(in the rows, 128 means zero)
Known rows, with every way that one mark hangs from another:
[R A [M Z]]: [150 103 159 161 126 188 116 112 122 101 153 123 116 159 111 134  86 132
 141  97 176 100 137 109 110 117 126 143 169 109  99 124 105 105 146  90
 159  95 104 146  80 121 163 127 164 144 161 137  86 124 128 123 133 100
 126 108  99 152 153]
[M [W A] X Z]: [153 160 133 147 140 148 100 159 133  89 107 106  84 116  83 138 143 132
 115 106 195  92 156  67  84 171  66  84 139 139  87 114  70 115 179 113
 116 120 148  67  91 143 115  83 163 119  87 147 101  80 164  79 110  75
  36  80  79 161  90]
[A [W [M C X]]]: [149 149  95 107 143 108 134 142 117 119 120 113 107 139  92 132 148 107
 126  99 140 126 136 135  84 132  91  96 165 144  95 103 102  99 129 144
  84 127 148 124  91 125 112  96 124 198 141 135  97  98 173 115 146  71
 117 133 118 117 144]
[R A [M C]]: [147 108 152 171 137 167 138  92 131  74 142 135 126 157 113 114  99 146
 153  59 168 108 137 102 137 122 126 156 159 120  99 107 101  90 124  89
 137  85 101 149 103 115 164  97 172 193 151 125  81 121 145 149 177 113
 140 138 140 122 174]
[A Z]: [156 164 132 123 130 106 120 127 106 131 141 123 149 155  86 105 132 129
 130 116 134  99 119 156 119 111  82  66 164  96 124 162 119 126 142  98
 140 135 131 125  58  91 138 125 118 149 114 139 112 113 124 131 124 122
  99 124 138 134 156]
[H X]: [136 160 130 130 154 113 129 119 126 125 112 110  97 115  95 123 118 118
 139  90 104 118 132 115 120 163 111 121 148 134 126 104 129 104 125 120
 129 153 159 140 119 114 152 123 148 126 114 108 121 127 145 124 148 131
  79 123 115  96 120]
[M W X]: [153 172 116 155 154 149 125 134 124 101 104 115 107  96 111 113 149 133
 136  96 163 110 152  92 118 171  73  96 142 130 101  99 102 103 156 130
 119 128 147  88  92 126 125 111 141 120 117 129 106  93 151 117 126 101
  55 107 129 115 108]
[Z A]: [165 138 124 145 139 150 117 131  94 109 105 122 129 122  90 120 125 145
 123  81 121 115 138 120 128 135  89 102 154 122 129 125 107 109 160  84
 131 134  99 117 102 144 149 108 133 145 160 133 134 112 135 150 152 130
 104 154 125 141 136]
[A G [W M]]: [114 148 107 102 131 105 117 167  65 178 142 112 106 152  88 108  91 126
 149 131 147 133 127 187  85 130  90 110 140 109 106  97 139 126 142 143
 133 150 146 124  62 132 115 104 113 132 147 147 114 117 156 113 141  40
 154 110  96 151 136]
[J [A G] Q]: [ 71 165 116 142 142 139 114 121  82 120 144 101 118 112  83 124 132 142
 142 107 160 125 143 167 145 146  95 119 142  61 136  88 124 107 129 122
 141 167 137 146  65 149 159 120 139 108 127 170 117 110 158 134 171  96
 140  97 105 188 175]
[X [M [W [A Z]]]]: [122 186 133 154 136 144 104 140 101 106 130 136  97 155  56  97 114 113
 148 106 175  88 173 102 139 134  40 115 164  88  83 156 111 133 162  97
 123 130 165 116  78  98 118 115 140 134 133 158 102 108 114  78 137 101
 101 113 156 157 139]
[M C [W [A G]] X]: [131 171 126 158 154 106 130 145 119  79 100 121  95 119  79 104 152 160
 139  72 196 116 147  76 126 186  58 104 104 145  86  76  83  93 157 115
 105 117 135  69 115 134 114  35 178 153  69 129 103  77 201 116 174  83
  62 109 111 142 114]
[J [A G Z] Q]: [ 86 189 119 132 134 118 109 122  74 126 140 104 135 129  61 119 135 145
 132 117 160 113 127 184 142 119  79  80 153  42 139 126 124 106 131 112
 152 160 126 143  44 124 151 123 127 128 112 176 110  97 155 131 159  98
 130  73 107 195 186]
[X [M C W Z]]: [140 168 118 165 145 126 133 138 121  88 167 110 114 150  73  84 154 117
 162 111 183  91 154  79 142 136  26 121 173 111  74  90 108 126 169 102
 141 132 183 139  72 104 124 103 186 146 126 126  85  94 125  85 123 103
  98 127 120 148 140]
[M [W [A G Z]] X]: [138 195 133 145 146 120  98 155  99 116  89 126  98 117  67 117 126 149
 125 101 187 107 139 108 107 166  56  70 117 117  97 133  90 106 167 111
 117 128 130  63  82 119 112  68 139 120  78 149 112  83 176 101 141  73
  51  79 110 159 102]
[W [M C]]: [148 123 114 112 152 105 120 118 112 103 137 106 111 155 109 131 141 128
 131  81 133 105 131 102 126 127 100 114 162 131  85 107 114 117 129 116
 118 132 154 135 102  92 126 103 141 193 149 133  83 128 155 137 162 115
 121 170 131 118 180]
[M C [W [A G]] Z]: [131 142 139 153 132 105 124 161 111  87 148 110 101 169  73  90 137 165
 147  91 209  82 149  74 113 150  46 110 123 131  81  81  83 127 179 101
 153 109 144  83  79 140 110  45 200 133  62 136  99  81 177 103 130  64
  89  88  70 173 115]
[J [A G [W [M C]]]]: [101 157  98 124 131 141 111 146  73 130 134 118  90 147  85 117 114 128
 140  78 143 107 140 159 122 128  95 122 169 103 103  87 111 117 140 126
 102 155 143 159  67 128 132  75 135 167 146 156 100  92 201 121 149  70
 161  96 110 155 187]
[Z [A W]]: [161 148 115 139 128 147 123 150  92 124 108 127 125 131  80 110 117 136
 128  93 129 123 141 146 100 123  82  98 167 126 133 126 102 108 162 103
 122 125 102 114  87 163 132 110 126 155 155 141 142  93 139 134 139  94
 126 127 119 136 124]
[G [A [W [M C]] Z]]: [160 167 117 108 124 132 112 120  81 130 127 132 130 193  70 108  97 119
  86  98 161  91 127 177  78  73  79  87 216 129 104 180 113 107 161 111
 118 121 118 149  41 106 112 113 120 178 139 133 104  84 152 112 143  97
 118 118 123 125 167]
[H D [X M]]: [123 147 125 124 160 118 108 136 115 125 125 118  89 141  74 108  95  95
 163  91 112 138 145 127 149 149 121 109 151  91 124  84 146 128 115 110
 104 151 206 187 129  97 145 116 155 120 153 116 128 105 119 118 159 133
 107 137 148 108 114]
[W [A G] [M X Z]]: [122 136 133  97 151 116  76 156  94 132 105  91  71 131  68 182 111 127
  99 110 171 120 125 109  80 169  89  95 117 135  74 118  93 125 161 109
 102 154 147  93  99 120 115  71 142 137 125 161  97 117 178  91 161  66
  84 128  58 195 128]
[M C Z]: [153 123 125 134 138 104 147 131 139  91 171  95 138 155  98 105 166 134
 135  99 159  99 119 104 116 136  74 102 154 138 103  84  96 119 153 101
 137 130 146 136  78 121 138  90 178 162 102 113  98 101 146 123 131 115
  97 145  88 144 146]
[W [A Z] M]: [142 141 137  90 134 112  80 134  96 118 103 125  89 179  71 159 103 122
 105  89 140  87 142 121  96 106  99  84 160 111  83 191 100 134 138  93
 106 125 137 102  95  86 118 104 110 182 134 173  93 128 154 104 151  98
 109 127 126 159 167]
[R [A Z] M]: [159 133 162 158 125 167 114 105 112 110 133 144 132 166  99 119  81 140
 141  89 161 101 129 133 122  94 119 114 173  88 108 167 110 101 131  84
 152  87  91 147  70  92 158 124 140 171 153 146  87 123 126 137 145 112
 128 105 140 136 168]
[R [M X [Z A]]]: [175 143 125 138 165 166 112 119 118  99 109  95 137 117  82 153 120 132
 126 122 154 125 139 119 105 150 100  88 174 135  99 119 103  82 169 100
 140 129 106 114  94 135 137 123 143 154 165 127 100 118 147 105 149 112
  87 135  93 159 135]
[G [A W]]: [137 152 123 127 118 175 133 122  91 136 138 129 129 160  95 100  86 118
  98  95 162 104 146 180  81 107  94 132 192 133 127 148 121 112 167 116
 116 137 119 147  47 151 125 128 123 117 148 126 134  92 132 116 141 100
 120 126 125 118 140]
[W A M]: [127 116 134  99 139 136  88 131 101 112 104 119  73 161  91 162  99 123
 117  76 142  97 159 104 101 135 113 121 144 127  84 149 105 134 136 102
  98 134 147 106 116 110 123 104 119 162 148 169  99 140 156 110 166  98
 121 151 125 152 159]
[H [X [M C]]]: [125 185 120 145 166  99 139 111 130 108 125 111  94 119  66 109 133 103
 150  89 118 121 136  98 154 164  75 135 161 130 103  95 129  97 123 109
 113 154 181 164 123  99 151 106 171 159 123 100 109 121 137 103 174 142
  88 146 133 102 138]
[M C [W A] X]: [151 164 122 159 155 122 133 133 140  56  96 125  92 122  81 113 165 145
 131  60 186 103 161  57 122 178  64 102 125 153  85  96  69  93 151 112
  89 104 139  73 122 131 113  51 171 175  77 130  96  76 189 116 164  94
  52 120 127 128 121]
[M C [W A] X Z]: [161 160 127 155 147 118 120 151 146  59 114 107  95 134  76 125 176 147
 122  85 205  91 150  51 100 171  52  88 136 157  77  88  57 101 173 108
 107 106 142  71 103 133 109  48 193 163  64 128  88  65 193  89 133  85
  39  96  81 154 104]
[A [G [M C]] Z]: [110 174 112 118 144  81 133 148  86 109 147 134 150 157  76  75 135 134
 144 140 165  85  93 178 127 126  52  59 141  95 128 118 128 123 159  97
 155 138 135 137  61  96 145  96 149 146 102 125  96  97 141 138 144 112
 116 138  92 150 142]
[M C X]: [156 151 109 142 159 103 155 111 145  81 122 105 136 105 102 121 180 130
 128  80 145 128 118 103 126 173  83  95 133 150 106  80  95  88 131 118
  92 135 135 122 112 117 138  73 156 182 112 106 103  93 172 142 177 131
  68 168 131 116 144]
[X [M [Z [A G W]]]]: [130 171 117 142 134 139 114 159  83 142 149 110 120 134  49 106 118 113
 142 138 162 120 135 142 116 139  35 110 165  99  98 108 118 126 177  94
 138 161 146 144  60 135 130 113 151 123 164 136 125 103 116  85 133  86
 124 128  97 186 126]
[A G [Z [M W]]]: [137 199 127 136 126 105  97 147  61 142 139 121 131 159  61  64 111 175
 164 129 165  83  99 159 107 137  66  72 131  92 101 133 113 122 172 130
 178 123 122 103  60  92 111 107 133 109 101 110 103 115 134 139 128  94
  96  87 104 160 145]

Rows:
[168 197 104 117 126 100 128 141 111 115 127 127 136 159  55  82 159 138
 143 108 150  97 100 163  68 126  74  53 166 137 107 142  76  92 148 149
 102 107 108 119  76 113 108 100 113 200  96 103  96  82 151 130 135  93
  95  99 116 128 153]  [A W [Z [M C X]]]
[167 166 119 149 148 146 115 152 131 101 123  97 107 105  99 123 161 129
 126 120 182  98 139  81  97 167  60  81 153 131  92  94  92 111 176 124
 137 127 154  89  73 131 123 105 165 109 105 129  98  82 150  96  93  85
  40  84  83 140  94]  [M W X Z]
[160 183 109 119 114  98 130 143 101 118 147 131 140 190  56  68 142 144
 154 113 149  85 108 170  72 106  77  68 172 126 110 149  86 108 149 141
 123 100 112 128  67 111 108 111 115 192 102 107 103  94 138 135 130  93
 120  98 122 128 162]  [A W [Z [M C]]]
[140 131 121 107 158 112 102 122 126  83  91 111  77 139  82 171 143 125
 103  61 150 115 145  80 107 157 101 106 136 154  73 123  79 102 129 106
  66 128 145  98 132 107 121  62 143 209 123 148  88 115 190 112 194 104
  87 163 120 145 163]  [W A [M C X]]
[135 159 125 139 157 125  98 157 114 117 129 113  80 148  67 103 101 105
 163 104 144 119 150 100 137 145  99 102 164  91 108  77 136 133 139 113
 127 135 214 168 113 103 133 114 180 104 133 119 113  84 122  93 121 109
  89  90 123 118  93]  [H D [X [M W Z]]]
[136 152 149 183 145 179 110 124  99 111 111 133 101 111 101 114  82 156
 156  92 195 122 139 106 129 156 104 141 131 105  91  96 111  82 148 109
 156  97 100 111  86 126 150  92 165 125 147 132  87 111 163 128 159  75
 100  85 112 143 125]  [R [A G] [M W X]]
[153 171 122 167 142 162 103 150  98 106 137 116 105 128  59 103 129 120
 149 118 170  93 159  82 131 134  25 111 181  99  85 120 111 128 187  89
 150 137 157 125  71 121 129 121 168 123 158 144 105  98 112  83 112 105
  92 115 117 166 120]  [X [M W [Z A]]]
[149 123 125 104 153 109  99 136 133  81 103  95  76 149  75 179 151 120
  97  78 168 102 138  72  85 153  89  93 143 157  65 118  68 110 146 105
  79 126 147  97 120 110 119  58 159 201 115 151  78 106 187  93 169  92
  75 145  81 165 146]  [W A [M C X Z]]
[134 171 104 151 158 180 130 120 118  41 104 142 108 131 101  94 141 114
  97  93 202  55 147 118 109 141  58 105 190 154 109 114 100  94 191 109
 113 116 140 130  86 133 135 109 183 139 124 111  86  57 159 120 149 141
  61 155 106  96 120]  [G A [M C W X]]
[161 167 104 100 125  77 123 150  99 134 135 124 130 188  73 107 135 116
 129 114 140 103 122 160  85  81  72  62 195 111  99 157 108 115 129 126
 117 113 134 127  54  92 109 109 112 215 123 146  91  94 157 113 124  70
 132 102 125 127 164]  [A [W [M C]] Z]
[111 152 140 150 131 136 112 154  89 115 121 129  92 147  89  95  98 156
 155  88 183  96 166 104 122 159  72 126 115 110 101 110 109 135 168 110
 141 122 143  81  87 140 117  86 152 100  98 154 120 108 155 110 139  71
 103  96 119 151 114]  [M [W [A G]]]
[ 88 164 103 133 127 157 126 126 105 108 142 111 111 130  84 126 141 115
 138 101 153 116 169 170 114 117 100 115 180  76 141 112 108 106 122 137
 113 143 133 145  62 167 145 140 120 145 129 178 116  87 152 115 145  79
 149  76 122 164 173]  [J [A W] Q]
[151 156 112 156 135 138 129 122 112  73 140 118 109 156  88  66 150 168
 175  73 162  64 137  87 116 155  84 124 144 142  85  91  82 109 160 140
 141  97 136 110 113 119 112 104 162 154 109  91  85 116 140 152 150 124
  93 126 129 113 163]  [Z [M C W]]
[131 176 103 113 121 154  95 140  84 126 124 127 103 163  79 130 118 106
 119  87 129  85 147 160 108  85  98  80 208  87 109 158 103 127 139 119
  99 142 137 153  54 101 132 115 109 187 149 177  92  89 176 108 110  89
 139  74 133 142 193]  [J [A [W M] Z]]
[ 99 175 132 157 138 144 108 148  91 117 136 131  90 137  64  93 102 121
 166 105 182 104 173 107 143 159  41 141 138  91  83 118 123 135 167  98
 129 144 171 118  81 115 124 103 152 106 136 154 111 115 123  80 153  89
 112 121 144 165 130]  [X [M [W [A G]]]]
[118 160 134 139 156 130  92 150 109 111 108 131  62 149  64 106  83 109
 162  79 137 120 169 100 145 151 112 116 146  96 113  95 131 129 128 107
 105 125 206 156 135 108 130 101 168 116 132 130 124  93 134  96 151 112
  96 103 150 113  98]  [H D [X [M [W A]]]]
[177 161 114 144 163  99 129 145 117  95 112  89 137 104  62 130 172 155
 108 101 166 139  94 102 112 172  50  69 128 151 103  67  81  82 174  93
 126 141 111 108  94 140 138  44 180 166 111 108 111  75 182 132 161 107
  60 146  55 175 119]  [M C X [Z [A G]]]
[113 168 146 116 121 111  93 141  75 127 125 127 109 170  47 101  94 164
 140 102 166  90 117 156  95 147  88  92 110 110 105 156  93 126 164 105
 130 132 113 100  87 114 120  81 123 127  92 131 120 123 144 127 168 100
 103 116 102 183 152]  [W [A G [Z M]]]
[157 120 152 190 139 176 131 105 123  65 136 142 109 160 114  98 101 158
 168  60 190  92 161  74 141 119 106 158 166 114  86 107  99  87 137  98
 154  65 104 125 100 115 148  99 184 181 138 130  72 109 151 138 157  99
 127 102 140 114 158]  [R A [M C W]]
[ 90 150 104 113 125 127 135 191  86 140 158 130 119 149  87  82 111 111
 154 167 178  96 121 196  73 140  62  94 142 113 134  83 127 133 179 130
 149 145 148 133  52 160 134 117 144  98 121 136 117  90 133 101 109  53
 144 109  47 160  99]  [A [G [M Z]] W]
[178 200 117 143 140 110 111 124 112  86 118 119 130 147  65  81 162 159
 144  97 157  76 108 115 106 139  69  59 153 127  88 138  79  95 159 131
 127 102 120 104  91  86 114 100 138 176  89  98  86  93 149 140 139 125
  57 106 127 125 154]  [A [Z [M C W X]]]
[131 171 123 157 140 152 112 146 110 112 161 113 108 139  76  95 129 105
 158 129 178  91 163  93 131 137  36 120 175  93  82 111 118 139 175 106
 148 142 187 135  62 111 126 131 165 108 143 139  96 106 108  74 110  96
  94 114 122 156 127]  [X [M W Z]]
[104 125 134  96 141 121  86 143  78 138 114 112  74 157  80 149  84 138
 125  89 152 112 144 127 106 148 102 124 117 115  85 129 117 134 145 105
 113 147 148 102 103 117 121  84 126 139 140 165 107 140 165 114 178  74
 129 144 102 172 153]  [W [A G] M]
[187 137 107 116 165 111 105 131 118  91 101  90 107 124  79 166 167 129
  97  89 142 114 114  81 103 141  75  75 167 152  76 102  86  94 151 101
 109 131 130 112 109 111 130  81 159 205 150 128  83 100 177 125 153 111
  76 155  78 149 147]  [W [M C X [Z A]]]
[110 159 148 116 124 101 103 146  83 138 123 129 120 164  60 115  96 151
 127 103 162 107 124 158 110 137  78  88 115 100 116 154 105 129 157  88
 129 142 123 101  75 115 126  74 125 124  91 153 127 116 153 116 160  89
 108 114 112 182 137]  [W [A G Z]]
[180 164 112 167 144 153 112 126  91  61 105 123 109 141  60  78 147 189
 157  59 155  69 135  73 118 150  73 107 151 147  90 103  70  93 181 117
 141  82  94  95 129 139 116  94 168 176 128  94 101 106 149 168 156 135
  89 132 118 129 152]  [Z A [M C W]]
[115 141 108 112 121 193 125 148  99  97 143 138 116 169  93 101 100  86
  98 139 195  54 139 184  55 102  74 105 210 141 130 140 109 127 202 111
 130 131 139 158  41 159 138 151 152 107 145 131 108  67 120  91 105 108
 112 132  61 134 114]  [G [A W] [M Z]]
[138 152 125 151 131 143 116 126 111  61 130 125  90 166  76  77 137 172
 167  62 173  58 147  76 107 160  87 134 127 146  81 107  68 112 163 133
 124  89 130  92 126 128 108  87 161 160  95 106  92 117 148 141 162 113
  91 121 125 131 155]  [Z [M C [W A]]]
